Each row was made from one small tree. The marks that hang from a mark follow it in brackets, in the order of their numbers. Every link used is in the known rows. Write each row's tree.
Known rows
z389(z827(z364)): [-1.04  3.69 -2.69 -3.98 -1.31  1.14  1.63 -1.67  1.36 -2.64 -0.15  3.70
  3.42  2.10  0.60  0.08  1.20 -3.75 -2.23 -0.52  5.15 -0.74]
z364(z827 z854(z12)): [-0.66  0.95  0.47 -0.62  0.87  1.30 -3.10 -1.04 -4.14 -0.61 -0.56  0.52
  1.76  5.73  3.77 -1.75  1.53 -1.53 -3.38 -4.14 -0.93  2.07]
z389(z827(z526)): [-0.14  4.82 -3.11 -4.14 -3.10  0.29  0.02 -3.08  2.05 -1.34  0.61  2.49
  1.94  1.51  0.00  0.01  0.08 -2.72 -0.51  0.76  6.09 -1.94]
z389(z827(z364(z854) z526)): [ 0.46  2.92 -2.56 -4.14 -2.80  1.05  1.04 -1.33  0.87 -0.76  0.92  1.43
  0.56  1.82  0.30 -1.80 -0.68 -3.38 -2.59  1.94  5.54 -0.86]
z854(z12(z827) z912): [ 0.87  2.42 -4.77 -2.84  0.73 -0.92 -0.28 -0.53  5.60  0.65 -1.21  1.74
  1.81  2.86  2.08  0.37  2.26  0.04 -1.98 -4.89  3.23 -1.90]
z12(z827(z389 z526) z854(z912)): [ 1.45  3.35 -2.79 -4.74 -3.85 -3.17 -2.13 -0.79  4.26  0.48 -2.50  1.39
 -1.13  2.42 -3.14 -0.24 -2.11  1.20  1.31  0.96  4.11 -1.02]
z526(z827(z389 z912)): [ 0.67  4.21 -0.06 -3.88 -0.71 -0.51 -1.80 -1.98 -2.01  1.78  1.52  1.75
  1.70  3.31 -2.13  0.21  1.96 -2.64 -0.67 -0.35 -3.49 -1.40]
z12(z827(z526 z912) z854): [ 2.76  3.50 -1.71 -6.92 -2.34 -1.31 -0.69 -0.85 -0.90  0.73 -2.97  0.79
  0.04  3.45  0.63  0.45 -1.40  1.44  1.30  1.96  3.43 -1.39]
z610(z827(z389 z912(z854))): [-1.62  1.53  0.50  1.04 -0.64 -1.38  1.12 -0.49 -2.96 -1.32 -1.26  2.90
  0.65  1.26 -3.18  0.53  2.44 -2.42 -0.39  2.24 -4.86  2.42]
z364(z854): [-2.93  0.26 -1.92 -1.10  0.13  0.25 -1.35 -1.73 -2.00  1.38 -1.41  1.67
  0.62  3.68  0.46 -0.70  1.75  0.12 -1.47 -2.85  0.49 -1.65]
z827(z364(z854) z389 z526 z912): [ 0.60  0.77  2.85 -1.46 -2.24 -0.78  0.36  0.26 -1.85  1.34  0.81  1.94
 -2.92  1.07 -3.91 -2.79 -2.01 -2.96 -2.00  4.23 -4.23 -3.15]
z827(z364 z526 z912(z854(z12))): [ 0.90  0.53  1.76 -3.77  0.03  1.36  4.32  0.71 -2.21 -0.82  1.21  2.96
 -0.43 -0.01  2.93 -2.13  0.94 -2.38 -1.28  3.25 -1.38 -2.07]
z389(z827(z526 z912)): [ 0.46  6.12 -2.37 -3.72 -3.29  0.17 -0.19 -2.37  0.69 -0.57  0.88  2.24
  2.06  2.01 -1.25  0.28 -0.91 -3.13 -1.57  1.40  3.36 -2.74]
z610(z827(z389 z526 z912)): [ 0.64  1.18  1.43 -1.10 -2.28 -2.35 -0.88 -0.57 -0.48 -1.12 -0.82  1.81
 -1.07  1.07 -3.48 -0.02  0.39 -2.69  0.52  3.63 -3.00  0.03]
z912(z854(z364)): [-5.96  0.90 -1.74 -0.76 -0.17 -0.22  1.88 -1.01 -0.66 -2.13 -1.74  4.70
  2.41  0.62  0.53 -0.46  3.41 -0.07  0.84 -1.70  0.99 -0.87]
z526(z827(z364 z389 z912)): [ 1.35  2.75  1.00 -4.92 -0.29  0.02 -0.10 -0.55 -1.64  0.76  1.61  2.33
  1.32  2.67 -1.46 -0.66  1.86 -3.77 -1.42  0.87 -3.42 -1.02]
z854(z12): [-0.62  1.36 -0.30 -2.92  2.09  0.33  0.45 -2.17 -0.98 -1.04 -0.56  2.98
  2.14  3.00  3.75 -0.58  3.25 -1.29 -1.05 -4.33  1.24 -2.23]
z912(z854(z12 z364)): [-3.86  0.98 -0.83 -0.93  1.34  0.05  2.65 -1.11 -1.58 -2.13 -0.94  3.83
  2.31  0.85  2.59 -1.73  3.83 -0.60 -0.51 -3.33  0.74 -0.41]
z526(z827(z389 z912(z854(z12)))): [ 1.26  4.33  0.22 -2.97  0.50  0.10  0.68 -1.90 -4.05  1.99  2.66  1.61
  1.59  2.65 -0.37 -0.81  3.01 -2.73 -1.44 -0.14 -4.67  0.20]
z912(z854(z12(z827) z364)): [-1.93  1.31 -2.60 -1.70  1.15 -0.23  3.35 -0.96 -0.32 -1.06 -1.40  3.07
  2.12  1.15  3.29 -0.93  4.08  0.17 -0.18 -2.22  1.73  0.54]
z912(z854): [-4.38  0.88 -1.90 -1.15  0.40  0.99  2.50 -1.88 -1.95 -0.87 -0.86  4.54
  2.22  1.15  1.71  0.54  3.84 -0.09  0.77 -0.76  0.19 -0.54]
z912(z854(z12(z827(z526)))): [ 0.66  1.36 -2.39 -2.89  0.89  0.81  3.84 -1.80 -0.98  0.43  0.10  2.49
  0.75  1.03  4.54 -0.35  3.71  0.09  0.44  0.39  1.77  0.24]
z912(z854(z12 z364(z827))): [-3.75  1.24  0.11 -0.53  0.95  0.43  1.05 -0.62 -2.20 -3.50 -0.93  3.65
  3.07  1.95  3.46 -1.53  3.52 -1.31 -0.74 -3.10 -0.01  1.78]
z12(z827(z364 z912)): [ 1.12  1.32 -2.31 -4.60  0.08  0.33  2.13  0.25  1.25  0.32 -2.16  3.17
  1.64  2.64  1.40  1.38  1.86 -0.93 -0.68  1.09  0.70 -1.65]

Which tree is each row?
[-1.86  1.62 -0.11  0.89 -3.86 -1.26 -5.45 -0.35  1.75  0.23  0.12  0.94
 -1.03  3.45 -3.29 -1.96 -1.84 -1.60 -2.27 -0.43 -1.47  0.33]
z364(z827(z389 z526) z854(z912))
[-2.53  2.60  1.75 -4.52 -2.54 -1.68 -3.96  0.04 -2.07 -3.98 -3.47  2.29
  2.14  3.82 -0.29 -1.56 -1.70 -0.16  0.47 -1.78  2.22 -0.34]
z12(z854(z364(z827(z526 z912))))
[ 0.62  1.36 -3.77 -6.12 -1.23 -1.17 -0.27  0.97  3.79 -1.23 -4.02  2.05
  1.36  3.48  0.69  0.09 -0.34  1.13 -0.30 -1.45  5.81  0.07]
z12(z827(z364) z854(z912))
[ 1.45  1.66 -1.29 -1.90 -0.82 -0.76  1.38 -0.01 -0.51  2.22 -1.36  2.10
 -0.51  2.88 -2.09  0.02  0.34 -1.36 -1.99  1.92 -2.50 -0.90]
z12(z827(z364(z854) z389 z912))
[ 2.70  1.79 -0.42 -4.14 -2.20 -1.19  1.84 -0.22  2.06  0.97 -0.62  2.97
 -1.23  0.84 -1.50  0.15 -0.12 -1.85  0.37  4.61 -0.64 -2.42]
z12(z827(z364 z389 z526 z912))
[-1.52  1.05 -2.89 -0.21  0.74 -0.29 -1.91 -0.59  1.03  1.64 -0.59  0.52
  0.60  3.79  0.80 -1.95  1.14 -0.09 -3.87 -5.68  0.79 -1.82]
z364(z854(z12 z912))
[ 0.15  5.04 -1.80 -2.55 -0.31  1.83  3.94 -0.87 -2.11 -1.76  1.11  2.96
  3.32  1.87  1.26 -0.73  1.26 -4.10 -4.02  0.37  1.33  0.23]
z389(z827(z364 z912(z854(z12))))
[-2.28  2.10  2.20 -0.67  0.23 -1.58 -2.49 -0.91 -0.27 -4.09 -1.30  3.30
  2.59  3.04  0.52 -2.15  1.71 -2.87 -1.54 -4.62 -0.98  0.17]
z854(z12 z364(z827(z389)))
[-0.90  1.58  0.80 -0.10 -0.90 -2.03 -0.83 -0.60 -1.57 -1.37 -1.78  2.64
  0.73  2.10 -3.62  0.78  1.64 -2.82 -0.38  1.03 -4.08  0.97]
z610(z827(z389 z912))
[ 2.12  0.06 -1.35 -3.61 -2.01 -0.99  1.37 -0.71  1.93  1.72 -0.58  1.71
 -2.36  1.27 -0.71 -1.00  0.19 -1.09  0.01  3.85  1.36 -0.92]
z12(z827(z364(z854) z389 z526))
[ 0.46 -2.27  0.33 -4.31 -1.00 -0.47  1.14  0.59  1.45 -3.25 -1.56  2.14
 -0.47  0.52  1.68 -0.66  1.91 -2.55  0.82  3.18  2.43  1.28]
z610(z827(z364 z526))
[ 0.40  1.31  3.20 -2.87 -2.27 -1.01  1.03 -0.08  0.05 -0.57  0.64  3.96
 -1.66  0.08 -3.40 -1.55 -1.28 -3.50 -0.20  4.44 -3.30 -4.03]
z827(z364 z389 z526 z912)
[ 1.06  0.90 -2.77 -2.08  1.53  0.25  0.14 -1.62 -1.87  2.51 -1.04  0.02
  0.35  4.23  3.21 -1.04  2.27  0.32 -2.48 -3.27  1.26 -0.33]
z364(z854(z12(z827)))
[-4.62  2.48 -0.91 -3.05 -2.39 -2.25 -5.24  0.64  2.22 -4.43 -4.29  2.53
  3.13  4.08 -1.41 -1.22 -1.24  0.32 -0.30 -5.17  3.80  0.07]
z12(z854(z364(z827) z912))
[ 0.48 -1.50  1.27 -0.59  0.76 -1.04  0.93  0.40 -2.03 -1.72 -1.20  1.28
 -0.84  2.11 -0.61 -1.97  2.15 -3.39 -2.29  0.70 -2.15  3.19]
z610(z827(z364(z854(z12)) z389))
[ 0.97  4.58 -1.29 -4.63 -2.96  0.81  1.43 -0.96  1.08 -1.64  0.98  2.61
  1.74  1.32 -0.49 -0.59 -1.05 -4.17 -2.27  2.79  3.57 -2.29]
z389(z827(z364 z526 z912))
[-1.18  1.10  1.76 -0.13 -2.89 -0.41 -4.12 -1.48 -2.30 -0.03  0.12  1.15
 -1.04  3.70 -1.38 -1.83 -0.83 -1.89 -1.02  0.93 -1.97  0.94]
z364(z827(z389 z526) z854)
[ 1.42  2.32  0.55 -3.79 -0.25  0.19 -0.64 -0.30 -3.21  2.22  1.71  0.63
  0.32  3.44 -1.85 -1.71  1.22 -3.24 -2.71  0.79 -4.18 -0.35]
z526(z827(z364(z854) z389 z912))
[-2.65 -0.13 -0.17  0.06 -0.99 -1.01 -0.52  0.28  1.82  0.26 -0.63  3.08
 -0.89  1.84 -3.92 -2.04  0.06 -2.22 -2.70 -1.01 -1.76 -1.77]
z827(z364(z854(z912)) z389)
[ 0.16  3.04  2.57  1.44 -0.03  0.01 -3.38 -0.86 -5.66  0.42  0.23  0.75
  0.80  5.58 -0.64 -2.02 -0.19 -2.84 -4.44 -2.39 -6.26  1.31]
z364(z827(z389 z912) z854(z12))
[ 1.16  4.70 -1.81 -2.47 -0.47  1.34  1.53 -0.69 -2.16 -0.34  0.73  1.27
  2.47  3.52  0.36 -1.57 -0.15 -4.07 -5.41 -0.92  1.52 -0.61]
z389(z827(z364(z854(z12)) z912))
[ 0.27  0.53 -2.73 -5.24  0.17  0.94 -1.09  0.20  1.01  1.34  0.89  0.35
  1.23  3.43  1.46 -1.45  2.30 -1.77 -2.48 -1.89  1.41 -0.09]
z526(z827(z364(z854(z912))))
[-4.61  1.98 -0.64 -0.22 -4.09 -3.04 -5.12  0.55  6.77 -3.51 -1.70  3.61
  1.17  1.20 -4.43 -1.52 -1.08 -1.70 -0.36 -2.53  1.04 -1.73]
z854(z364(z827(z389 z526)) z912)
[-1.84  1.81 -1.67 -0.73  0.73 -1.03  3.26 -1.19 -0.55 -0.88 -0.98  3.46
  1.46  0.82  1.19 -1.12  3.78 -0.47 -0.17 -1.59  0.16  0.52]
z912(z854(z12(z827(z389)) z364))
[-3.50  1.73 -2.47 -1.18  0.28 -2.25 -1.94  0.34  5.73 -2.34 -1.75  2.78
  2.42  1.69 -0.05 -2.04  1.56 -0.82 -2.31 -7.37  2.83 -3.39]
z854(z12 z364 z912)
[ 0.78  0.67  1.14 -1.85 -0.71  1.04 -3.09 -1.07 -3.12 -0.35  0.33 -0.17
  0.01  4.67  3.97 -2.61  0.30 -1.58 -2.52 -1.47  0.14  1.24]
z364(z827(z526) z854(z12))
[-0.08  4.34 -0.66 -3.67 -2.28 -3.54 -1.53 -0.48 -0.94 -0.55 -4.14  2.19
  0.95  3.69 -3.88 -0.22 -1.28  0.56  0.51 -0.55  0.42 -0.73]
z12(z827(z389 z912) z854(z364))
[-2.85  1.10  0.49 -1.26  0.04  0.27  1.00 -0.63 -1.63 -3.29 -0.39  3.16
  1.98  1.16  3.44 -2.18  2.73 -1.25 -0.34 -1.52  0.63  1.13]
z912(z854(z12 z364(z827(z526))))
[ 0.41  3.30 -2.46 -2.99 -0.33  1.41  1.56 -1.47 -0.79 -1.13  0.51  1.58
  2.30  3.11  1.65 -1.78  0.83 -3.76 -4.34 -1.51  4.27  0.30]
z389(z827(z364(z854(z12))))
[-1.34  3.06  1.55 -0.43 -2.66 -1.05  1.33 -1.68 -2.12  0.93  1.18  3.75
 -1.18 -0.18 -3.80 -0.76 -0.05 -1.86  0.73  4.23 -4.55 -2.89]
z827(z389 z526 z912(z854))
[-0.95 -1.27  1.12 -1.44 -0.26 -1.31  0.92  0.12  0.15 -3.24 -1.88  3.35
  0.26  1.16 -1.69 -0.22  2.42 -3.55 -0.13  1.70 -1.21  2.28]
z610(z827(z364 z389))
[-2.57  2.87  1.69 -0.06 -3.10 -2.05  0.82 -0.99 -1.12 -0.16  0.40  3.97
 -0.99 -0.66 -4.84 -1.58 -0.32 -1.77  0.67  3.35 -4.05 -3.04]
z827(z389 z526 z912(z854(z364)))
[-0.36  3.12  2.04 -1.68 -2.78 -1.84 -1.05 -1.76 -0.42  0.71  0.57  3.48
 -1.16  0.93 -4.41 -0.49 -0.98 -2.27  0.72  2.68 -3.55 -4.54]
z827(z389 z526 z912)
